What can hang from each mark
teno: gigad zogepaf
vazu: gigad zogepaf
gigad: fode vazu
fode: gupo zogepaf
zodalut: gigad gupo zogepaf
zogepaf: zodalut
gupo: ninu teno vazu

Every row comes from one small tree of marks. Brackets hold a mark, then the marks that hang from it, in alphabetical order. Every link used is in the known rows. Which tree was each row made from?
Known rows
[zodalut [gigad [vazu zogepaf]] [gupo ninu]]: [-41.8 -21.5  27.6   2.8  13.8 -37.0   2.9 -27.3  -2.7  15.3  32.5 -10.2
  -7.3 -21.3  -9.4  -2.4 -29.8 -10.6   8.4  48.8 -37.8  12.9  11.9  12.0]
[gupo ninu]: [-49.2  -3.3  11.6 -35.4  16.5 -52.6  17.9 -21.0  35.0 -14.7  26.9   3.7
  -9.7 -25.8  -8.6  11.4 -20.4 -21.5 -12.8  34.0 -29.6   1.4  11.2  -2.0]
[gigad fode vazu]: [-23.9  29.0  22.4  -5.8  -4.9 -58.8   2.8  -8.4   0.3   4.9   7.9   0.1
 -10.5 -25.9  -3.9   7.7 -13.7  -6.0   3.5  35.2 -24.1  -3.4  16.0 -13.6]
[gigad [fode gupo]]: [-19.2  -2.7  13.6 -22.0  -9.3 -47.4   7.5   3.8  19.4  -5.6  23.5  -2.3
 -15.4 -20.1  -4.2   9.5  -8.1 -19.5   2.3  25.0 -32.4   3.5  19.8 -15.1]
[fode gupo zogepaf]: [-19.5 -21.9  23.8 -15.3   8.9 -37.6  19.9   4.0  14.5 -15.3  26.3   0.0
  -7.0 -25.9  -1.9  -3.9  -2.3 -13.6   8.5  25.2 -31.6   3.6   4.8 -27.5]
[zogepaf zodalut]: [-17.8   9.8   9.8 -33.5  -0.7 -35.6  -1.5 -11.1  17.3 -19.1   4.3  15.5
  -5.4 -33.1  -7.1   8.6 -12.8 -16.8  -9.4  31.2 -15.2   4.7   8.2 -19.8]
[zogepaf [zodalut [gigad fode]]]: [-21.5  17.0   8.8 -26.0 -16.2 -53.7 -17.4  -6.9   5.9  -4.6  13.1   2.1
  -5.2 -31.2 -21.0  20.9 -33.9 -33.1 -13.3  43.8 -18.3   7.8  16.7   4.2]
[teno [gigad fode vazu] [zogepaf zodalut]]: [-11.9  10.6  43.8  -4.9 -10.5 -46.6  -7.7  -2.5 -10.5  16.8  14.0   1.8
  -2.4 -55.1 -22.0   3.6 -36.1  -7.7  17.4  42.6 -14.2   4.6   8.3   2.4]
[zogepaf [zodalut gigad [gupo ninu teno]]]: [-48.5 -22.9  21.8 -31.5  19.0 -43.1 -23.0 -12.5  22.7 -11.3  37.3 -16.4
 -11.6 -29.1 -11.2   2.2 -32.2 -48.7  -8.0  57.6 -37.7   8.0   8.5  13.2]
[fode [gupo vazu]]: [-14.3  -3.6  16.3 -16.5   5.9 -29.6  16.4  -7.6  13.4  -6.2  20.8   6.1
 -21.7 -28.4  13.4   1.2  -3.0   7.7  -1.5  35.0 -29.1  -3.4   0.1 -27.6]
[teno [gigad fode] zogepaf]: [-26.5  -0.2  32.8 -12.0   2.3 -56.3  12.2  -0.9  16.3  13.7  33.0   3.7
  -4.2 -37.5 -19.7   6.5 -40.1 -27.1  -2.4  35.5 -20.0  -5.4  34.3  10.9]
[gupo ninu [teno zogepaf] [vazu gigad]]: [-55.7  -4.0  51.4 -17.2  31.9 -48.9  11.9 -46.0  34.5   6.0  41.0 -15.3
 -25.7 -40.3 -13.4  -3.4 -34.4 -21.4  -9.0  61.2 -14.6  -3.6  -1.8  16.0]
[teno [gigad fode]]: [-20.5   5.4  19.2 -18.1  -1.1 -65.6   3.0   4.0  24.7   6.6  31.7  10.8
 -14.0 -29.7 -14.1  12.7 -28.7 -26.0  -3.2  35.9 -26.1  -8.5  31.5   2.2]
[gupo ninu [vazu zogepaf]]: [-43.5   4.0  24.8 -22.2  25.2 -35.7  29.6 -27.1  18.4   7.8  38.6  -1.1
 -13.7 -31.9 -13.7   9.1 -20.4   4.5  10.9  42.7 -12.5  15.0  -2.1   8.3]
[fode gupo [zogepaf [zodalut [gigad vazu]]]]: [ -6.6 -14.7  28.1   0.8 -13.2 -34.4 -10.8  -1.5 -16.6  -5.4  11.0  -1.4
  -4.0 -39.0  -7.3  -5.2  -9.6  -5.3  18.7  46.2 -31.2   4.6 -20.5 -29.7]
[vazu [zogepaf [zodalut gigad [gupo teno]]]]: [-26.1 -12.2  28.1  -9.6   8.3 -23.4 -21.2 -12.0   8.0  -3.9  31.0  -9.4
  -6.9 -24.0 -12.6 -12.6 -22.6 -37.9   0.8  52.6 -22.3   6.1  18.2   8.1]
[zodalut [gupo teno]]: [-32.2  -9.1  25.9 -18.1  23.1 -40.5  -4.4  -4.2  27.4 -15.3  27.0  -6.0
 -14.0 -16.6   9.3 -11.9 -11.0 -33.2 -12.5  40.1 -35.7  -9.1  29.8 -11.3]
[gigad fode [vazu [zogepaf zodalut]]]: [-14.8  29.2  31.9  -8.2 -11.1 -37.7  -2.9  -7.7 -14.3   9.5   9.2  -1.8
  -2.4 -36.4 -21.3   5.0 -13.3  -0.8  26.2  38.6  -4.5  21.7   1.3  -4.2]
[fode [gupo ninu vazu] [zogepaf zodalut]]: [-26.8 -20.9  31.5 -32.7  20.3 -28.2  13.0  -1.4   3.2  -6.3  34.1 -12.6
 -12.8 -48.1  -9.9   9.4 -15.3   2.0  29.3  44.1 -18.6  28.4 -36.3 -11.8]
[fode [zogepaf [zodalut gupo]]]: [-10.3 -19.2  25.8 -21.2  20.3 -26.9  -2.2   8.6  -3.8 -14.4  18.7   4.1
   2.6 -31.7  -6.1   1.7 -22.9 -22.4   7.2  32.3 -21.4  24.7   9.7 -14.3]
[gupo [teno zogepaf] vazu]: [-35.8  15.3  42.4 -13.1  24.7 -33.7  15.4 -21.4  18.5  -3.6  28.7  -6.1
 -12.9 -40.0   0.3 -14.9 -16.8  -8.2  -6.3  50.3 -16.5 -14.4  10.1  -5.7]
[zodalut [gigad fode vazu] gupo zogepaf]: [-15.5  -9.5  35.2  14.1   4.7 -42.6 -13.8   5.0 -12.4  19.1  25.7  -9.4
 -26.3 -15.0  -8.6   7.4 -37.3 -14.6   2.6  51.2 -41.1  10.4  32.9   8.8]
[gigad [fode [gupo vazu] [zogepaf zodalut]]]: [ -4.8   1.8  33.8 -20.5   2.0 -35.6   3.9  16.2 -12.0   2.3  28.0 -11.3
 -10.3 -45.7  -8.3  11.7 -14.6  -1.3  31.2  39.0 -11.4  29.6 -16.8 -12.7]

Which tree is each row?
[ -6.1   9.6  42.9  -4.4  -5.2 -61.2 -11.2  15.6 -15.4  12.6  19.2  -0.2
  -4.2 -49.3 -24.1   9.5 -26.3  -7.8  32.7  46.3 -12.6  10.7  -3.2  -6.1] : [teno [gigad [fode [zogepaf zodalut]] vazu]]
[-33.9 -14.5  35.9 -16.2   9.3 -31.2  13.6 -12.3  30.2 -13.7  30.1 -13.8
 -10.3 -30.4  -0.4 -20.4  -3.4 -26.4  -0.6  34.1 -33.1 -12.8  15.0 -17.7] : [fode [gupo [teno zogepaf]]]
[-21.9  17.0  16.3 -18.3 -15.9 -41.5 -10.0 -10.3   0.4   7.5  21.9  -1.5
  -0.9 -30.2 -30.0  12.8 -30.7 -29.4   3.5  43.5  -8.6  19.3  17.1  14.7] : [vazu [zogepaf [zodalut [gigad fode]]]]
[-54.3 -34.8  36.9 -12.0  34.1 -43.4  -6.6  -5.5  35.7  -1.0  54.7 -19.1
 -31.7 -14.4 -15.2  -0.3 -37.6 -44.5  -9.8  63.3 -47.7   0.5  26.0  22.6] : [zodalut gigad [gupo ninu teno] zogepaf]
[-48.1 -11.2  32.1 -23.9  40.5 -42.3   3.7 -14.0  25.0  -4.4  45.4 -17.9
 -21.5 -28.5   8.9  -0.5 -22.7 -17.6   0.2  54.2 -34.0   4.0   6.4   5.7] : [zodalut [gupo ninu teno vazu]]
[-12.1   7.7  28.2  -0.7  -4.9 -43.2  -8.8  -9.5 -16.9  -4.4   6.4   4.0
   0.3 -39.8 -13.0   1.5 -21.4  -9.1   5.6  51.3 -21.7   1.1 -12.3 -19.5] : [fode [zogepaf [zodalut [gigad vazu]]]]
[-20.8  -3.4  42.9 -20.5  10.9 -15.0   1.4  -7.5   9.2  -7.8  23.8 -14.0
 -15.0 -49.7   1.7 -17.1  -6.0  -5.4  10.7  46.1 -15.4   2.8 -13.9 -14.9] : [fode [gupo [teno [zogepaf zodalut]] vazu]]
[-16.5  18.5  35.1  -1.9   2.2 -48.8   9.9 -28.7   7.9  23.6  30.6   0.6
 -23.5 -27.6 -17.6  13.7 -29.4  -5.7   4.4  47.1  -1.1  15.7  13.9  15.0] : [gupo [vazu [gigad fode] zogepaf]]
[-23.4  26.3  30.4   0.5  -8.1 -47.9  10.3 -13.2  -4.2  13.2  17.6  -4.6
  -6.5 -23.4 -14.1   1.7 -11.3   0.1  19.0  34.7 -13.9   7.6  15.7  -3.9] : [gigad fode [vazu zogepaf]]
[-36.6 -15.8  18.7 -28.9  16.3 -37.0  21.8 -14.8  23.5  -4.5  35.5  -4.9
 -24.4 -33.1   5.1   7.9 -12.6   2.5   5.4  38.3 -32.4   5.8 -10.0 -10.2] : [fode [gupo ninu vazu]]
[ -9.1 -17.0  25.0 -24.3   2.0 -27.9   6.1   7.3   5.8 -19.1  18.9   0.7
  -3.2 -38.5  -8.8  -0.7  -4.5 -15.0  17.5  28.5 -22.4  16.3  -9.4 -29.4] : [fode gupo [zogepaf zodalut]]
[-15.4  27.0  17.5  -7.6 -22.0 -51.4 -22.4 -11.7 -13.6   4.6   3.8   1.1
  -7.7 -35.5 -15.0  14.2 -28.5 -15.1   0.6  50.2 -21.5   3.1   4.9  -4.8] : [zogepaf [zodalut [gigad fode vazu]]]
[-42.9 -41.2  25.1 -13.2  28.5 -37.7   1.7  -6.7  22.9   2.8  41.8  -6.8
 -26.2 -14.5 -14.1  11.1 -45.1 -30.5 -13.6  49.2 -46.2  13.2  28.5  19.8] : [zodalut gigad [gupo ninu] zogepaf]
[-19.4   1.1  33.8 -20.5  -4.6 -45.8  -3.1   3.2   7.6   9.3  23.2   4.3
   1.1 -51.4 -27.3   9.0 -39.8 -27.4   5.7  36.8  -8.4   6.5  19.4  11.8] : [teno [gigad fode] [zogepaf zodalut]]
[-53.8 -39.5  44.0 -21.5  18.5 -47.4  12.4  -7.6  45.6  -0.8  55.7 -17.3
 -18.5 -40.9 -15.1 -15.0 -20.5 -32.7  11.7  45.5 -39.4 -13.8   6.9   7.4] : [fode [gupo ninu [teno gigad zogepaf]]]
[-11.3   3.2  28.2 -18.1  -4.8 -32.3  -2.4 -31.4  18.3  -1.2  13.0  15.5
 -13.1 -32.5 -24.4   4.6 -20.4 -20.6  -3.6  38.2  -1.6  12.7   5.7  -3.1] : [vazu gigad [zogepaf zodalut]]
[-23.7  -5.7  25.2 -27.2  17.7 -29.8 -19.5   0.1  18.6 -18.2  18.8  -4.1
 -10.4 -27.9   2.6  -7.9 -11.5 -34.3  -4.0  42.2 -26.3   3.1  14.0 -12.0] : [zogepaf [zodalut [gupo teno]]]
[-49.4  -3.2  41.9 -14.5  30.2 -52.6  12.8 -15.6  35.2  14.3  61.9  -6.8
 -22.6 -40.3 -16.9  -4.0 -23.5 -10.9  21.0  62.2 -15.2  -7.0  -1.1  19.5] : [gupo ninu [teno gigad] [vazu zogepaf]]
[-21.5   7.2  41.6   5.6  -3.0 -56.6   5.0  -6.3  -1.2  20.4  21.8   1.5
  -5.0 -42.6 -15.0  -1.4 -32.6  -6.6  10.2  40.2 -24.4  -8.9  22.1   1.8] : [teno [gigad fode vazu] zogepaf]
[-36.6  -7.2  41.6 -12.0  14.4 -48.3   6.9  -8.9  34.2  -1.6  38.1   3.0
  -8.5 -38.8 -11.7 -17.0 -22.9 -32.3  -6.2  44.7 -26.7 -26.8  26.8  -0.4] : [gupo [teno gigad zogepaf]]
[-49.3  -4.9  46.3  -3.0  16.8 -57.9   6.7 -18.1  28.3  12.5  48.7 -10.4
 -16.1 -36.4 -20.4 -12.5 -13.7 -13.6  28.4  58.2 -26.2 -12.4  -0.3   9.5] : [gupo ninu [teno [gigad [vazu zogepaf]]]]
[-56.5  11.1  28.1 -27.7  29.5 -52.7  11.4 -21.6  36.7  -6.2  42.8 -11.6
 -21.8 -34.5  -1.2   3.5 -14.5 -13.3  -0.9  56.0 -23.8  -7.0  -5.0   1.6] : [gupo ninu teno vazu]
[-23.3  11.2  23.3  11.2  -7.1 -39.7   6.3 -28.8  -0.8   8.3  15.9   6.9
  -6.1 -21.6  -9.2  -5.5 -13.1  -2.5  -0.5  43.5 -23.7 -10.7  11.1  -9.4] : [zodalut [gigad [vazu zogepaf]]]
[-32.1  19.5  35.1  -6.9  20.5 -36.3  14.7 -18.4  19.2   1.3  36.5  -3.3
 -17.0 -30.2  -4.6 -10.9  -2.8  -4.0   6.5  51.6  -8.9  -7.1   6.9  -2.5] : [gupo teno [vazu zogepaf]]
[-23.7  -0.3  20.3 -19.7  -4.9 -28.4  -2.1 -23.2   6.1  -7.8   8.8   8.1
   3.1 -40.5 -17.4   2.7 -33.1 -27.7 -21.5  39.3 -18.1   1.0  12.1  -1.5] : [teno [zogepaf [zodalut gigad]]]
[-36.5  15.2  34.7 -17.0  -6.0 -47.3 -18.3  -9.5  10.2  -1.8  26.9 -16.7
  -1.8 -40.3 -26.1  -0.6 -37.3 -47.7  -8.8  54.7 -16.0   0.7  16.9  16.2] : [gupo [teno [zogepaf [zodalut [gigad fode]]]]]
[-37.2   3.9  22.3 -23.8   9.8 -30.6   4.4 -30.1   5.7   9.4  34.3  -0.8
 -10.1 -43.8 -22.7  14.1 -33.6  -6.3   6.6  57.4  -8.3  19.3 -15.6  17.3] : [gupo ninu [vazu [zogepaf [zodalut gigad]]]]
[-32.4  13.5  50.4  -5.4  15.3 -56.2   3.3  -0.3  17.6  19.5  47.4 -12.5
 -17.3 -48.1 -13.1  -3.6 -34.6 -17.9   7.6  57.4 -14.5 -13.6  19.1  17.7] : [gupo [teno [gigad fode] zogepaf] vazu]
[-41.3 -33.6  25.4 -27.3  19.9 -46.3  25.7  -1.5  24.3 -12.2  39.6 -11.7
  -9.0 -28.4 -11.0   4.9 -12.4 -17.8  15.5  30.0 -35.3  13.5  -6.9 -12.6] : [fode [gupo ninu] zogepaf]
[-25.8  10.5  43.5   3.5  -6.6 -44.8   0.8  -1.0   6.1   9.6  33.0 -24.6
 -17.1 -23.2  -8.8 -14.3   6.6 -11.1  35.4  42.0 -27.7  -1.4   5.7  -9.7] : [gigad [fode [gupo teno]] [vazu zogepaf]]
[-27.8   5.4  24.8  -7.1  -0.1 -52.6  -0.4   0.3  16.7   5.9  29.3   0.1
 -26.9 -19.6 -25.1  19.1 -38.4 -29.3 -12.0  48.4 -28.0  -1.0  34.1  13.1] : [zodalut [gigad fode] zogepaf]
[ -3.6   0.8  37.4  -8.3 -10.3 -42.9  -4.7  14.1 -20.0   1.4  12.9 -13.5
  -5.6 -40.8 -12.7   0.7  -6.7  -3.5  38.0  37.1 -19.7  23.6 -15.9 -23.3] : [gigad [fode gupo [zogepaf zodalut]] vazu]
[-39.9 -23.1  34.0 -19.6   0.2 -52.0  11.3 -24.3  30.0  14.8  45.2 -17.5
 -25.0 -21.7 -27.6  12.0 -24.6 -29.6  16.6  36.8 -22.1  26.4   8.6  17.0] : [vazu [gigad [fode [gupo ninu]]] zogepaf]
[-20.0  18.8  32.3  -3.4 -19.3 -41.4 -14.3 -18.1 -19.2  10.2   5.5  -5.8
   0.5 -43.9 -21.2   5.6 -37.3 -15.5   0.5  47.8 -17.5   6.9   7.2   3.4] : [teno [zogepaf [zodalut [gigad fode vazu]]]]
[-51.2  -2.9  36.3 -10.2  15.4 -68.5  -2.1 -15.8  32.6   1.5  39.5  -5.3
 -21.2 -35.6  -9.2  -6.7 -16.7 -19.2  10.8  58.5 -36.2 -25.7   0.4  -1.7] : [gupo ninu [teno [gigad vazu]]]
[-32.2 -17.6  19.7 -13.4   5.7 -36.7 -19.8 -19.2  -5.7   0.0  14.1  -6.6
  -7.5 -32.6  -5.0   8.7 -34.1 -17.1  -1.2  52.0 -37.9  15.1  -2.1  -0.6] : [zogepaf [zodalut [gigad vazu] [gupo ninu]]]
[-50.1   1.0  36.8 -15.1   3.2 -64.7   0.4  -4.8  19.8  -1.7  39.0 -31.6
 -22.3 -28.6  -6.8  -2.5  -4.1 -19.9  25.6  47.6 -40.8   0.3  -4.5  -5.0] : [gigad [fode [gupo ninu teno]] vazu]
[-43.1 -20.9  14.7 -17.4  24.3 -39.3   1.7 -22.1  10.9   6.0  37.6  -5.3
 -18.1 -26.6   3.3  14.0 -41.0 -11.5 -14.0  53.4 -37.4   9.2  13.3  11.1] : [zodalut gigad [gupo ninu vazu]]
